Each row was made from one walk, in order. Every step used is in the known rows, and no mark comes twice. Write each row's walk.
(in the rows, 128 means zero)
Known rows
mufidi zusudu fovo fivol nisu diro: [116 104  98 100 115 147  95 138 160 139 127 198  91 118 135 126 178  99
 149 148 140]
zusudu mufidi: [133  97 102 107 110 117 138 154 106 106 133 122 101 107 139  97 137 138
 130 123 132]
fivol nisu diro mufidi zusudu: [145 130 102 126 103  99 155 107 103 149 129 149  98 125 155 122 205 132
 184 155 124]
nisu fivol fovo zusudu mufidi: [153  41 131 104 118 144 120 191  87 134 169 139 119 137 132 169 148 122
 172 102 173]
mufidi diro nisu fivol: [135  83 129 138 120 135 190 162 161 137 161  93  83 115 129 139 164 146
 146 131  91]
fivol fovo zusudu mufidi: [140  55 111 110 108 136 116 180  73  95 164 149  97 143 116 129 142 115
 159 107 172]
zusudu fovo fivol: [ 93 101 130 115 128 170  88 149 155 103 131 166 100 145  94 110 117 104
 107 101 154]
muko fivol fovo zusudu mufidi diro: [130  75 106 121  98 120 144 149  70  72 162 121  85 148 110 125 193  95
 201 100 172]
fivol nisu: [140 121 146 135 152 132 134 134 138 167 144 141 158 123 158 150 145 125
 152 138 130]
diro nisu fivol: [176  87 128 129 131 130 166 158 161 164 152 120 130  92 132 155 125 154
 132 133  98]
muko fivol fovo zusudu mufidi: [168  82 104 114 109 115 121 141  69 104 153 151 127 125 115 144 156 107
 191 104 181]
fivol fovo zusudu mufidi diro nisu: [140  33  88 129  91 136 177 204  92  68 194 119  35 139 102 101 175 127
 166 116 137]
muko fivol: [155 154 124 132 131 108 131  92 125 133 115 130 160 113 124 143 140 116
 159 125 133]
fovo zusudu mufidi: [145  59  92 108  84 125 108 162  81  79 138 122 100 115  94 102 141 115
 127 103 153]
mufidi zusudu: [123 112  92 121 105  90 142 127  93 128 115 142 119 118 128 116 164 129
 138 124 113]
fovo fivol nisu: [131 130 154 146 173 165 131 133 173 148 149 179 159 154 147 135 145 109
 135 124 146]
fovo fivol nisu diro mufidi: [143 154 150 147 150 172 137 108 171 134 153 176 108 165 146 118 167 113
 160 142 154]
nisu fivol: [142 110 152 122 136 133 133 137 143 165 130 123 146 120 144 167 132 134
 138 121 124]

Which walk is each row?
[ 91  75  92 111  68  88 127 136  59 102 121 130  65 133  91  93 167 122
 147  93 136] -> diro mufidi zusudu fovo
[174 152  96 129 105  79 160  68 101 158 120 152 125 106 154 137 219 120
 216 152 129] -> muko fivol nisu diro mufidi zusudu
[134 137 114 136 123 133 152 107 138 135 138 190  97 155 146 111 203 111
 171 139 139] -> fovo fivol nisu diro mufidi zusudu
[113 109 100 135  92  83 164 114  63 113 123 130  97 149 114  98 177 133
 151 105 126] -> diro mufidi zusudu
[148 122  92 102  82  86 123  92  94 145 117 154  95  94 130 130 208 117
 211 137 137] -> muko fivol nisu diro mufidi zusudu fovo
[143  44 134 142 114 153 168 189 128 125 190 122  87 154 107 167 169 125
 173 113 130] -> mufidi diro nisu fivol fovo zusudu
[ 99  77 113 113 129 131 108 150 136 137 134 189 120 129 122 121 171 101
 140 110 148] -> mufidi zusudu fovo fivol nisu
[140  49 102 119 104 127 198 189 137 113 169  87  56  92 139 112 171 154
 148 126  98] -> zusudu mufidi diro nisu fivol
[134 137  89 122  80  96 148 103  90 113 114 138  66 132 126 101 186 132
 162 143 121] -> nisu diro mufidi zusudu
[ 92  78 119 133 117 127 128 140 104 126 144 179  99 158 110 101 184 105
 149  86 160] -> diro mufidi zusudu fovo fivol nisu
[ 95  77  85  95  84  95 105 145  89 118 113 140  90 104 103 113 157 123
 131 110 125] -> mufidi zusudu fovo
[ 80  83 104 124  90 124 122 135  92  84 130 169  70 164  79  80 169 106
 129  78 153] -> diro mufidi zusudu fovo fivol
[117 122 145 119 127 181 101 132 164 126 150 174  79 152 122 117 155 103
 151 128 163] -> zusudu fovo fivol nisu diro mufidi
[110 105  80  97  57 101 110 125  86 105 113 136  40 121 104 100 176 126
 155 131 132] -> nisu diro mufidi zusudu fovo
[ 94  92 102 119 100 125 163 163 105  77 143  94  56 130 135  82 176 129
 140 122 127] -> zusudu mufidi diro
[187  49 135 131 127 148 144 184 129 153 181 148 129 131 110 186 131 134
 162 117 140] -> diro nisu fivol fovo zusudu
[136  49 119 121 129 136 207 206 127 131 194 113  56 123 161 135 176 156
 177 128 118] -> zusudu mufidi diro nisu fivol fovo
[155 149 140 131 123 135 141 111 134 150 145 138 109 133 158 135 167 132
 171 157 135] -> fivol nisu diro mufidi
